Known rows, with every step that occurs:
gile, pafidu, fedi, mutuduv, lenib, kabol: [-27.5   8.5 -33.3   7.4  -8.3  17.3  -5.3   1.2  -4.7 -10.5 -13.0 -25.7
 -12.3   1.3  20.9  23.6 -25.5  20.5 -23.3  18.1  -1.1  -7.3   7.7   4.8
 -51.6]
fedi, mutuduv, lenib, kabol, pafidu: [-31.0   8.0 -39.6  13.0  -7.8  27.5 -10.4  -5.2  -4.9 -14.8  -7.4 -13.0
 -30.9   2.9   9.9 -15.0   7.3  13.9 -55.8  15.1  24.1 -13.5   3.1  -2.9
 -43.6]
pafidu, gile, mutuduv, tulot: [-19.2 -13.5   7.8  17.9 -17.2   9.9  -3.7  11.3  -6.3  -1.0 -12.2 -13.7
 -44.8  -4.9  10.5   7.6  -4.8  -2.7 -20.9  29.6   8.3  -2.5  22.2  36.2
 -16.5]
fedi, mutuduv: [-20.5 -16.3  -5.6  10.1  -6.3   8.5   6.5  -4.0   1.3 -20.4  -9.3 -21.6
 -37.3  13.4  -2.3  -8.2   6.9  -7.3 -38.4  12.5  22.7  -5.8  22.0  21.6
 -35.1]
kabol, pafidu, tulot, mutuduv, lenib: [-19.8   1.0 -13.7  13.6  -1.1  37.6   5.3   9.5 -15.6  -7.7  -6.2 -23.6
 -16.4 -20.3  -1.0  -3.7  53.2  15.8 -40.0  26.2  20.3 -13.4  12.1   5.9
 -19.1]
gile, pafidu, kabol, mutuduv, lenib: [-13.7   0.0 -23.5   6.2  -4.7  22.6 -13.9   6.3 -12.9  10.5 -14.2 -48.3
 -21.3   7.8  -5.4  21.5  -1.1  12.9 -22.2  26.7   4.7  -6.0  18.7  22.7
 -41.9]
lenib, kabol, mutuduv, pafidu: [-29.3   3.5 -45.5   3.6  -5.8  14.5 -20.1  -3.5 -13.9  -1.0  -4.7 -45.8
 -32.6  13.1   5.8 -18.6  17.0  17.6 -12.2  39.7  16.3 -17.1   5.8   2.7
 -35.5]
kabol, mutuduv: [-22.3 -18.6 -24.0   7.2  -4.2   8.8  -0.4   0.7 -11.1   2.9  -9.2 -46.6
 -42.0  14.6  -2.7  -7.5   9.6  11.6 -36.4  27.3  25.5  -3.0  13.3  22.2
 -24.1]
fedi, mutuduv, tulot, pafidu, gile: [-16.0  -6.4   6.0  16.5 -18.5  13.8   7.6   7.2  -0.6  -7.8 -12.3 -17.1
 -37.3  -1.3  23.5  30.9   8.0 -28.1 -18.1  16.2  -0.4 -17.7  17.7  22.1
 -50.6]
pafidu, fedi, mutuduv: [-15.1 -14.6 -16.6   9.6  -9.4   5.9   6.9   0.7   1.5 -15.7 -10.4 -23.2
 -30.5   8.9  13.6   6.9 -19.6 -10.5 -28.1  19.4  12.1  -8.2  14.8  24.2
 -32.0]
lenib, mutuduv, tulot, pafidu: [-19.1   1.1  -1.8  16.6 -20.2  10.6   4.8   1.9 -13.8 -20.0 -12.6 -27.2
 -46.7 -39.3   9.5  17.2  21.2  -6.4 -24.7  23.6  15.1 -14.9  24.1  10.4
 -35.5]
pafidu, tulot, mutuduv: [-17.3 -10.7   4.0   7.4   0.5  14.8   9.6   8.7  -9.1  -1.0  -7.1 -29.8
 -27.2  -7.6  -4.9   1.7  51.7   1.0 -22.5  31.9   8.6  -4.0  22.4  11.7
  -4.1]
tulot, pafidu, fedi: [  5.0  -3.3 -25.3  17.4  -3.1  12.6  12.8  16.8 -12.8   5.2 -16.1 -29.5
 -29.4  -4.7  22.4  27.7   0.4  -9.1 -23.8  33.7   6.0 -18.9  -6.3   3.9
 -34.2]
pafidu, gile: [ -5.5 -15.5 -10.4  22.7   2.0  14.6   2.4  13.5  -8.3  22.7 -13.7 -23.7
 -35.4   4.1  16.2   6.9  -0.3 -23.6 -33.5  24.2  10.8  -6.9  10.3  17.3
 -28.2]
tulot, pafidu: [ -1.2  -3.7 -14.1  16.6  -0.2  14.2  10.9   9.8 -12.0   2.0 -16.9 -29.3
 -35.9   2.4   8.6  13.6  27.9  -7.6 -37.2  27.2  19.0 -15.9   0.9   2.0
 -36.1]
kabol, mutuduv, tulot: [-22.5 -17.8 -12.6  11.5 -22.5   4.2  -4.2   2.2 -14.6 -10.9 -11.0 -42.3
 -48.0  -1.5   0.0  -5.5   6.2  12.3 -26.7  25.5  22.7  -7.6  15.5  34.2
 -37.8]
pafidu, tulot: [ -1.9 -11.3   2.7  21.5  -1.1  12.3   0.3  10.2 -10.4   1.7  -8.2 -24.9
 -39.4 -12.2  -4.6   5.4  40.8  -2.3 -27.5  24.7  12.3  -8.8   8.3  21.2
 -28.4]
gile, mutuduv, tulot, pafidu: [-14.0  -4.8   3.3  13.9 -20.3  10.0   5.0  12.2 -10.0 -21.4 -15.2 -18.0
 -45.4  -8.6   3.8  18.1  24.2  14.3 -25.2  32.0  14.1 -11.5  12.0  24.5
 -25.3]
gile, mutuduv, pafidu: [-17.7  -3.8  -9.5  11.0  -3.9  16.9  -4.9   5.0  -8.0 -25.0 -11.7 -18.2
 -28.6   7.1  -4.1 -16.6  18.0  14.4 -13.8  31.9  24.6 -12.4  15.3  24.8
 -23.6]
gile, pafidu, fedi, mutuduv, lenib: [-18.6  -0.8 -16.6  10.0  -7.5  22.1   5.5   4.9  -4.0 -22.1 -17.7 -26.4
 -11.2   2.2  15.9  28.5 -24.9  14.4 -23.3  10.3  10.7  -8.4  13.4  22.8
 -55.0]
kabol, mutuduv, tulot, pafidu: [-17.3  -8.4 -13.9  11.6 -21.9   9.4   3.2   7.8 -15.0  -8.3 -13.0 -44.6
 -46.2  -4.7   5.2  17.1  21.7  10.6 -22.9  29.5  16.6 -15.7   6.1  19.4
 -45.5]
lenib, kabol, pafidu, tulot, mutuduv, fedi: [-23.8   2.2 -43.5  12.3   8.2  26.3  -4.6   5.1 -14.2   1.2  -5.5 -15.5
 -23.2 -26.6  19.4 -16.1  79.0  20.3 -42.1  34.6  -9.5 -16.6  -0.2  -9.9
 -17.1]
lenib, kabol: [-15.3  -3.7 -29.2  17.0  -2.1  10.2 -10.1   2.0 -10.4  10.6  -8.8 -23.0
 -44.2   2.1   6.2 -11.0  11.4   1.5 -40.5  32.7  14.1  -5.6   0.4  -1.8
 -25.8]
kabol, pafidu: [ -4.0  -7.1 -29.9  17.6  -1.4  15.1   5.0   9.1 -15.1  -1.3 -13.2 -16.5
 -29.3  -4.6   5.6 -14.9  14.0   6.3 -64.5  29.2  18.7 -14.7  -5.2  13.6
 -31.1]
fedi, mutuduv, tulot, pafidu, kabol: [ -4.0  -1.7   2.3  11.7 -23.5   6.8  -3.2   3.0   2.1 -14.5  -6.0 -19.6
 -39.1  -5.4  -1.3  26.4  15.9 -30.4 -14.6  23.3  -5.5 -17.1  18.4  21.0
 -50.9]

Rows:
[-16.7   2.4   0.2  19.6 -18.1  13.7   3.9   8.1 -10.9   2.4 -11.8 -24.4
 -42.5 -36.9  25.5  32.2  10.7 -23.0 -19.3  24.2   2.2 -16.1  27.3  10.0
 -33.7] => lenib, mutuduv, tulot, pafidu, gile
[ -9.9 -15.8 -13.9   9.6 -24.1   2.0 -18.2   3.1 -10.7   2.2  -4.6 -41.3
 -49.7  -4.3  -5.4   3.6   2.7  -8.9 -16.7  33.6   4.0  -5.6  20.4  34.7
 -33.0] => pafidu, kabol, mutuduv, tulot
[-31.6   0.3 -22.2  14.7  -2.8  24.9 -16.0   1.1  -7.3  -7.8  -8.9 -18.0
 -45.0   4.5   2.0  -7.7   9.1  25.5 -33.3  26.2  31.8   2.4  15.7   4.8
 -16.3] => gile, mutuduv, lenib, kabol
[ -4.8  -4.1 -16.7  22.3  -2.0  20.5  -4.2  11.3  -9.6   9.7 -11.3 -22.2
 -22.9   2.7  17.1  -2.7   8.3 -23.4  -7.0  26.3  13.9 -18.6   7.2  14.3
 -44.0] => mutuduv, pafidu, gile
[-11.5  -8.1 -23.3  12.8 -27.2   5.5   3.0   4.8  -4.8 -29.4  -8.0 -10.4
 -26.0 -15.3  17.9   2.5 -20.4   4.5 -38.3  23.6   1.6 -19.6   4.5  31.2
 -44.9] => kabol, pafidu, fedi, mutuduv, tulot
[-17.6   5.3  -0.7  14.7  -5.8  16.6  -7.2   1.2 -12.1 -22.5  -2.4 -27.7
 -28.8 -34.9  -2.8  -0.1  43.7   1.4   0.2  24.6  12.8 -19.5  27.0  13.8
 -30.2] => lenib, mutuduv, pafidu, tulot
[-20.0  -5.5  -8.6  12.2  -6.1  20.1  -1.6   1.7   2.7  -9.1  -8.1 -17.4
 -19.7  16.4  16.4  -2.2   1.9 -25.7  -8.2  16.2  11.5 -19.1  21.5  19.1
 -48.9] => fedi, mutuduv, pafidu, gile
[ -0.2  -3.0 -23.1  13.3  -4.8   5.9   8.7  14.9 -13.5   5.5 -17.5 -30.0
 -13.5  -3.8  15.9  25.4 -18.3  12.1 -29.4  33.4  -4.5 -10.7   0.0  19.0
 -36.9] => gile, pafidu, fedi
[-25.7 -10.4  -6.2  17.1  -6.2  24.7   1.0  -5.8  -1.7 -27.0 -10.7 -21.7
 -36.8   9.1   1.2  -4.4   5.5  -3.0 -32.6  -0.5  42.1  -5.4  23.6  19.8
 -48.2] => fedi, mutuduv, lenib
[-21.8   2.5 -40.4   8.5 -25.5   2.6 -10.5   8.0 -15.1   5.7  -9.6 -45.1
 -41.4  -9.2  26.7  26.9  -4.2  17.3  -8.5  44.1  -7.9 -16.9  -4.3   4.1
 -36.0] => lenib, kabol, mutuduv, tulot, pafidu, fedi
[  1.7  -2.9 -27.7  21.0  -8.4  15.0  -1.6  11.2 -13.7  -9.1  -9.4 -24.3
 -19.6  -3.4  16.5  -2.0  -6.4  -7.1  -1.1  31.1  14.8 -21.6  -2.1  16.1
 -42.9] => mutuduv, pafidu, fedi
[-20.8 -14.3   6.4  14.3 -24.6   4.1   1.8  -2.0  -1.3 -31.4  -8.5 -16.0
 -45.2  -1.5   0.2  -4.1   3.0  -5.6 -27.1  13.5  21.5  -7.4  22.1  34.7
 -49.0] => fedi, mutuduv, tulot
[-16.9 -15.3  -5.9  14.5 -25.2  -0.5   4.0   1.6   0.5 -28.7  -7.4 -18.5
 -36.4 -10.0  17.0   8.2 -23.8  -7.9 -15.0  19.1   9.4 -10.2  17.0  33.4
 -45.6] => pafidu, fedi, mutuduv, tulot
[-20.3  -6.2 -11.7   9.5  -0.1  24.6   5.8  10.7  -6.7   6.8  -9.7 -27.0
 -11.4   6.3  19.0  -6.8  18.3 -20.9  -4.6  35.6  12.1 -16.3  22.4   6.8
 -19.6] => tulot, mutuduv, pafidu, gile
[ -8.5  -4.3 -11.6   8.0  -6.7  11.9 -12.6  -5.2   5.2 -17.4  -3.9 -19.3
 -22.3  11.4  -7.4  -5.1  10.2 -27.6  -2.7  22.5   6.9 -19.5  20.7  18.9
 -47.0] => fedi, mutuduv, pafidu, kabol
[-27.2  -0.2 -33.5  13.7 -10.0  20.7 -12.4  -4.3   1.1 -13.1  -6.0 -21.8
 -34.2   3.2  22.1   5.4 -21.4   0.1 -22.0  14.5  17.8  -7.5  12.2   0.2
 -42.2] => pafidu, fedi, mutuduv, lenib, kabol
[-21.1 -17.8 -23.8  14.8   7.3  23.5  10.2   1.5  -8.2 -12.8 -14.3 -25.6
 -30.3  -5.4  18.4 -18.7  45.4  -2.1 -32.3  17.1  23.7  -5.4  17.2   8.3
 -23.2] => tulot, mutuduv, fedi
[-15.8 -10.4 -23.9  11.5  -6.3  23.9 -18.9  -0.2  -8.2   6.8  -8.2 -45.8
 -41.0   8.5  -5.8   4.4   2.7  -6.2 -21.6  20.4  23.4  -1.8  20.7  19.4
 -33.6] => pafidu, kabol, mutuduv, lenib
[-16.0  -7.8 -28.7  14.3   8.5  29.1   9.0   9.4 -13.4 -11.6 -10.5 -18.2
 -19.8 -25.9  13.5 -13.6  77.4  12.4 -43.3  25.4   3.7 -18.8   5.3   9.9
 -20.4] => kabol, pafidu, tulot, mutuduv, fedi
[-19.2  -4.7 -14.2   6.3  -3.5  19.7   5.9   5.9  -7.6 -16.4 -10.2 -27.6
 -15.0   2.4   2.8 -20.7  31.5  -2.5 -11.5  35.4  24.1 -15.9  17.6   5.2
 -23.7] => tulot, mutuduv, pafidu
[-28.8   3.6 -29.1   4.9  -6.0  14.0 -22.5   0.8 -13.2   1.7  -1.9 -46.4
 -31.2  -1.1  -2.2  -6.5  45.1  21.2  -0.5  41.5   3.6 -19.3   7.1   6.1
 -33.1] => lenib, kabol, mutuduv, pafidu, tulot
[-21.6  -8.3   3.7  13.2  -0.7  32.5   4.2   8.1  -9.9 -10.3  -8.0 -30.0
 -27.4 -16.2  -1.5   2.8  51.2   6.2 -16.4  18.6  29.0  -3.5  25.2   7.5
 -19.6] => pafidu, tulot, mutuduv, lenib
[-29.5   0.4 -43.9   8.9  -4.3  18.7 -20.0   3.0  -8.9  22.6  -6.1 -41.4
 -30.5  15.5  21.4  -4.2   5.0  -0.3  -6.4  39.4   1.5 -16.3   7.3   2.6
 -33.0] => lenib, kabol, mutuduv, pafidu, gile
[-19.0  -2.6 -23.8  20.7   0.6  36.7  -2.7  13.3 -10.5   4.2 -15.7 -10.9
 -27.6   1.1  17.1   2.4   2.0  10.5 -51.0  24.5  20.8  -8.4  12.6  20.0
 -17.3] => kabol, pafidu, gile, mutuduv, lenib
[-12.2  -2.6 -19.1   8.6  -7.2   9.9  14.7   6.5   1.6 -14.7 -14.5 -25.1
 -25.0  10.2  19.5  29.0  -4.1 -12.5 -24.0  23.3   5.4 -17.1  10.1   9.1
 -39.1] => tulot, pafidu, fedi, mutuduv
[-10.1  -7.1 -25.5   0.1  -3.1   5.1  -7.6   7.3 -10.8  18.2 -13.8 -50.2
 -19.8  12.3  -9.5  20.0   1.2   9.0 -28.8  39.4 -12.7  -4.9  15.0  25.8
 -30.8] => gile, pafidu, kabol, mutuduv
[-25.1   9.6 -56.0  10.0  -5.4  30.1  -3.2   8.1 -14.1   4.2 -10.1 -21.0
 -12.9 -12.1  26.2  -8.9  -2.9  16.5 -41.9  38.9   9.2 -10.7   1.1 -16.9
 -13.2] => tulot, mutuduv, lenib, kabol, pafidu, fedi
[-16.8 -10.9 -38.1  20.9   8.8  28.3  -0.7  11.4 -10.1   0.3 -15.5  -7.6
 -29.2  -6.3  31.8  -7.8  25.4   7.8 -51.2  24.1   2.8 -13.3   3.5  23.6
 -18.9] => kabol, pafidu, gile, mutuduv, fedi
[-21.3  -7.4  -0.1  18.4 -22.8   5.4  -2.5  -4.5 -12.1 -22.3  -7.8 -22.9
 -49.0 -37.9   5.3  -6.2   5.4  -3.4 -27.7  19.0  23.8  -4.5  31.7  24.4
 -29.4] => lenib, mutuduv, tulot
[-11.2  -2.1 -27.6   9.4  -4.0  27.6 -13.1   4.6  -9.8   9.4 -11.9 -48.6
 -37.4   7.6   1.5  27.5  20.8 -10.1 -19.8  24.7  16.4 -12.8  12.9   6.7
 -39.4] => tulot, pafidu, kabol, mutuduv, lenib
[-14.9  -4.2  -2.9   9.7 -25.8  -1.2   6.8   5.5  -6.3 -26.0 -14.9 -21.9
 -16.2  -9.9  15.4  26.5 -27.8  10.6 -16.6  22.6 -10.0 -11.2  13.7  36.8
 -54.6] => gile, pafidu, fedi, mutuduv, tulot
[ -5.9   3.7 -59.0  16.0  -6.9   8.5  -8.0   8.8 -14.4  15.0 -10.3 -16.8
 -27.1 -10.2  21.9  -5.7 -11.4  11.4 -51.6  44.0  -4.6 -16.8 -17.5  -4.4
 -23.6] => lenib, kabol, pafidu, fedi
[-25.5   1.6 -28.6  10.9 -18.7  11.5 -11.6  11.3 -12.2  23.5  -8.1 -43.3
 -45.8  -1.9  27.6  26.2  10.1  -0.2 -18.1  38.9  -9.3 -16.4   4.2   4.2
 -35.2] => lenib, kabol, mutuduv, tulot, pafidu, gile
[-25.5   1.2 -53.5   5.3  -8.6  11.4 -20.7   3.5 -12.2   2.7  -4.3 -45.6
 -24.1   7.3  20.4  -5.4 -10.1  16.5  -1.2  46.2   2.6 -16.8  -0.3   4.1
 -33.9] => lenib, kabol, mutuduv, pafidu, fedi
[  7.8  -2.4 -14.2  12.4  -2.1   6.2  -3.6  12.4 -10.8  16.9 -16.2 -26.8
 -20.3  -2.7  -5.2  19.4   6.2  -7.2 -31.5  33.8 -10.3  -8.5   7.5  15.8
 -34.3] => gile, pafidu, kabol
